What can hang from each mark:
E: C D H
H: E
Z: A
R: E Y
D: E
A: C Z
Q: Y
Y: Q R
C: A E

Every row comes from one small tree of marks. Brackets hold a mark, then the marks that hang from it, in alphabetical order. Every link used is in the known rows. Which tree was each row made from?
Known rows:
[A C]: [-0.61  0.97  2.37 -1.66 -0.76  0.02 -0.72 -0.05  1.49 -0.62 -1.35 -0.49
  2.25 -3.64 -3.24 -0.67 -0.94 -2.07  0.02 -0.65 -0.09]
[D E]: [-2.91 -0.15  2.52 -0.38 -0.04 -1.54 -0.13 -0.97  0.75 -0.64 -2.49  0.27
  0.90 -1.81 -1.88 -1.73  0.38 -0.60 -0.09 -3.45  0.52]
[D [E C H]]: [-2.15  0.62  2.39  0.68  0.45 -0.21  0.06 -2.53  0.01 -0.54 -2.38 -1.34
  1.39  3.65 -0.96 -1.39 -0.18 -2.58  0.87 -3.36  0.05]
[R E]: [-0.67 -0.46  1.81 -1.33  0.11 -1.54 -0.21 -0.78  0.01  0.40 -0.25  0.83
  0.58 -2.30 -2.53 -1.61  0.47 -1.37 -1.03 -1.09 -0.14]
[R [E [C A] H] Y]: [-0.61  0.38  0.14  0.58 -0.53 -1.21 -0.63 -2.21 -1.15  1.12 -0.32  1.03
 -0.47  3.47  0.06 -1.57 -0.23 -4.89 -0.65 -0.31 -1.29]
[R E Y]: [-1.51 -0.52  1.51  0.23 -0.71 -2.14 -0.74 -0.39 -0.69  0.08 -0.56  1.24
  0.67 -1.82 -1.21 -0.96  0.50 -2.44 -1.62 -0.22  0.02]
[C A [E H]]: [-1.56  0.12 -0.18 -0.51 -0.10 -0.72  0.07 -1.51  0.17  0.14 -1.23  0.07
 -3.78  0.33 -1.27 -1.85 -0.86 -1.77  0.19 -1.06 -0.88]
[R [E D H] [Y Q]]: [-3.03 -0.62  0.65  1.15  1.09  0.30 -0.43 -0.78 -2.57 -0.23  1.12  0.67
 -3.51  1.87  0.78  2.56  0.26 -1.42 -1.20 -0.53  0.32]
[E [C [A Z]] D H]: [-1.19  0.43  1.08 -1.01 -1.42 -1.05 -1.02 -1.38 -0.66 -0.24 -0.63 -0.44
 -2.19  3.32 -0.06 -0.34 -0.17  0.12  1.95  1.20 -1.36]
[Y [R [E C D H]]]: [-0.74  0.98  2.49 -0.59  0.94 -1.15 -0.13 -2.25 -2.16 -1.73  0.33 -1.87
 -2.18  4.21  0.12  0.93 -1.01 -1.39  0.32 -0.69 -2.02]
[Y Q]: [-2.23 -0.32  1.96  0.36 -0.67  1.02  0.17 -0.29 -0.19 -0.41 -0.26  0.30
  0.19 -2.12 -1.89  1.96 -0.55 -0.76  0.43 -1.56 -0.30]
[Z [A C]]: [ 0.56 -0.86  1.26 -2.44 -2.04 -0.53 -0.33 -0.33  0.90 -0.26 -2.01  0.10
  3.77 -3.61 -3.53 -1.35 -0.66 -1.20 -2.34 -1.26 -0.04]
[R [E C D] [Y Q]]: [-3.40 -1.43  1.67  1.14  0.60 -0.03 -1.05 -0.78 -2.08 -0.04 -0.18  0.73
 -1.71  1.47  1.54  1.94 -0.35 -2.77 -0.48 -0.10 -0.34]
[Q [Y [R [E C H]]]]: [-1.67  0.66  1.24  1.36 -0.55 -1.78 -0.19 -1.39 -0.85 -0.19 -0.42 -0.76
  0.06  3.85  0.54  0.13 -1.72 -1.30  0.39  0.10 -2.41]
[Q [Y R]]: [-2.09 -0.03  1.50  0.97 -1.83 -2.37 -0.32  0.51  0.59 -1.15 -1.39  0.16
  0.17 -1.82  0.34  0.62 -1.83  1.88  0.68 -0.20 -2.43]
[Z [A [C [E D H]]]]: [-1.08 -1.21 -0.03 -2.07 -0.25 -0.12 -0.56 -0.86 -0.42 -0.89 -2.68 -0.79
 -1.84 -0.59 -1.37 -1.14 -0.92 -0.44 -2.36 -0.68  0.39]
[A [C [E D H]] Z]: [-2.90  0.79  1.54 -1.35 -0.87 -0.22 -1.63 -0.23  0.17 -1.14 -2.10 -1.83
 -2.21 -0.72 -2.14  0.07 -0.26 -0.73  1.24  2.34  0.46]
[R [E D] [Y Q]]: [-3.50 -1.42  1.24  0.53  0.55 -0.43 -0.86 -0.21 -1.98 -0.24  0.37  1.43
 -2.65 -1.11  0.75  2.24  0.40 -1.11 -1.52 -0.25  0.22]
[E [C A] D H]: [-0.40  0.20  0.80 -0.95  0.38 -0.60 -0.33 -1.96 -0.89 -0.37 -0.06 -0.44
 -3.16  2.99  0.62 -0.68 -1.32 -0.46  0.88 -0.94 -1.34]
[A [C [E D H]]]: [-2.29  0.40  1.19 -1.38  1.12  0.38 -1.09 -0.89  0.12 -1.21 -1.80 -1.48
 -3.36 -0.86 -1.06 -0.47 -1.14 -1.44 -0.02 -0.04  0.62]
[Y Q [R [E [C A] D]]]: [-2.34 -0.05  1.37 -1.54  0.21 -0.20 -0.21 -1.51 -1.65 -0.32  0.03  0.28
 -4.23  0.89  0.62  1.53 -1.64 -1.15  0.29 -1.23 -2.87]
[H [E [C [A Z]] D]]: [-1.03 -0.74  1.66 -1.49 -2.01 -2.29 -1.18 -0.36 -0.07  1.12 -1.28  0.93
 -3.20  0.99 -0.33 -1.68  0.00 -0.22  0.78  0.44 -0.82]
[C E]: [-2.14 -0.65  1.65 -0.01 -0.55 -1.09 -0.23 -0.65  0.33 -0.51 -2.19  0.01
 -1.18 -2.36 -1.55 -1.38 -0.49 -1.05  0.25 -0.64 -0.17]

Which tree is each row?
[-0.78 -1.05  2.83 -0.43  0.35 -1.44 -0.55 -0.88 -0.59  0.08 -1.06 -0.17
 -2.99  1.54  0.48 -0.91 -0.55 -0.94  0.00 -1.70 -0.17]
[H [E C D]]
[-1.07  0.27  1.32 -0.61 -2.98 -1.45 -0.81 -0.57  0.60  0.50 -1.76  0.11
  1.57  0.01 -1.77 -1.72 -0.40 -1.24  1.89  0.72 -1.46]
[E [C [A Z]]]
[-3.22  0.17  1.92 -2.05 -1.53 -0.74 -2.08  0.46  0.77 -0.90 -3.22 -0.70
 -1.67 -3.47 -2.11 -0.62 -0.19 -0.28  1.08  2.61  0.20]
[A [C [E D]] Z]
[-1.96 -0.39 -0.33 -1.15  0.83 -0.92 -0.32 -1.22 -0.59 -0.35 -1.25  0.33
 -6.34  0.17  0.19 -1.18 -0.82  0.61  0.01 -0.70 -0.37]
[C A [E D H]]
[-0.58  0.11  1.88 -0.95  1.55 -0.87 -0.39 -2.38 -1.80 -0.30  0.54 -0.93
 -1.77  3.80  0.08 -0.35 -0.23 -1.49 -0.38 -0.49 -0.28]
[R [E C D H]]
[-1.88  0.16  1.25  0.59  0.53 -2.10 -0.81 -1.39 -1.67 -0.81 -0.17 -0.90
 -2.64  4.17  2.12  1.03 -1.55  0.43  0.37  0.48 -2.04]
[Q [Y [R [E C D H]]]]
[-1.73  0.90  1.51  0.23  0.38  0.63  0.82 -1.50 -1.77 -0.46  1.24 -0.97
 -1.34  1.54 -2.07  2.86 -0.54 -1.85  0.01 -1.61 -2.21]
[Y Q [R [E H]]]
[-2.74  0.91  1.23  0.02 -1.52 -1.12 -0.56 -1.85  0.50  0.34 -2.47 -0.50
  0.77  3.01 -1.71 -1.97  0.20 -2.25  1.76 -1.35 -0.73]
[D [E [C [A Z]] H]]
[-2.06  0.86  1.05  0.00  0.10 -0.73 -0.06 -2.65  0.59  0.32 -2.27  0.05
 -0.54  3.14 -0.94 -2.33 -0.63 -2.69  0.79 -3.28 -0.79]
[D [E [C A] H]]
[-2.19 -0.44  1.29 -0.20 -0.99 -2.91 -0.28 -0.26  0.01 -0.26 -0.95  0.82
 -0.04 -1.78 -0.46 -0.23 -0.91  0.81 -0.56  0.15 -2.06]
[Q [Y [R E]]]
[-2.50 -0.26  0.54 -0.89 -2.49 -1.73 -0.93  0.01  0.68  0.52 -2.59  1.15
 -1.71 -3.08 -2.48 -2.14  0.10 -0.44  1.19  1.09 -0.86]
[C [A Z] E]
[-1.99 -0.02  0.57 -0.46  0.53 -2.78 -0.50 -0.68 -1.30 -0.88  0.26 -0.38
 -3.95  1.49  1.07  0.92 -1.18  2.13 -0.80  0.53 -1.84]
[Q [Y [R [E D H]]]]
[-2.45  0.38  2.17 -0.08 -0.35  0.06  0.41 -0.88 -1.15 -0.50  0.25  0.04
 -0.47 -1.36 -2.26  2.25 -0.68 -1.28 -0.14 -1.48 -2.11]
[Y Q [R E]]
[-0.96 -1.48  0.51 -1.96 -1.74 -0.38 -0.61 -0.12  0.77 -0.27 -3.67  0.07
  1.48 -3.94 -2.82 -2.27 -0.87 -1.94 -2.09 -0.90  0.22]
[Z [A [C E]]]
[-0.44 -1.02  1.37 -1.58  0.11 -1.68 -0.60 -1.26 -0.10  0.99 -1.24  1.20
 -4.41  1.13  0.53 -1.96 -0.99 -0.65 -0.32 -1.96 -0.82]
[H [E [C A] D]]
[-2.23 -0.53  0.95 -0.19  1.18 -0.79 -0.27 -1.07 -1.10 -1.18 -1.24 -1.13
 -4.75  0.86  0.05 -0.26 -0.71  0.30  0.34 -0.62  0.01]
[C [E D H]]
[-2.77 -0.10 -0.09 -1.31 -1.08 -1.45 -1.00 -0.73 -0.55 -0.14 -1.62  0.05
 -5.19  0.20 -0.95 -0.96  0.00  0.96  0.91  1.34 -0.65]
[C [A Z] [E D H]]
[-2.43  0.49  1.57 -0.63  1.09  0.26  0.33 -1.29 -2.52 -0.98  1.15 -1.11
 -3.88  1.77 -0.48  3.33 -0.79 -0.14 -0.10 -1.32 -1.66]
[Y Q [R [E D H]]]
[-0.51 -0.72  0.01 -1.32 -1.27  0.12 -0.23 -0.99  0.19 -0.27 -2.79 -0.89
  0.82 -0.93 -3.03 -1.79 -0.74 -2.26 -1.92 -0.85  0.15]
[Z [A [C [E H]]]]
[-0.60  1.02  0.85 -0.15 -2.52 -0.85 -0.59 -1.52 -0.12  0.25 -0.79 -0.47
  0.83  2.81 -1.60 -1.09 -0.27 -1.86  2.07  0.84 -1.54]
[E [C [A Z]] H]
[-1.69  0.97  1.23 -0.58  0.13  0.62 -0.67 -1.10  0.65 -0.72 -1.96 -1.31
 -0.63 -0.93 -2.72 -1.01 -1.09 -3.35  0.35 -0.24  0.09]
[A [C [E H]]]
[-2.74 -0.90  0.72  0.94 -0.66  0.11 -0.70 -1.20 -1.05  1.58 -0.49  2.10
 -0.75  0.75  0.15  0.32 -0.63 -4.48 -0.27 -0.79 -1.14]
[R [E [C A]] [Y Q]]
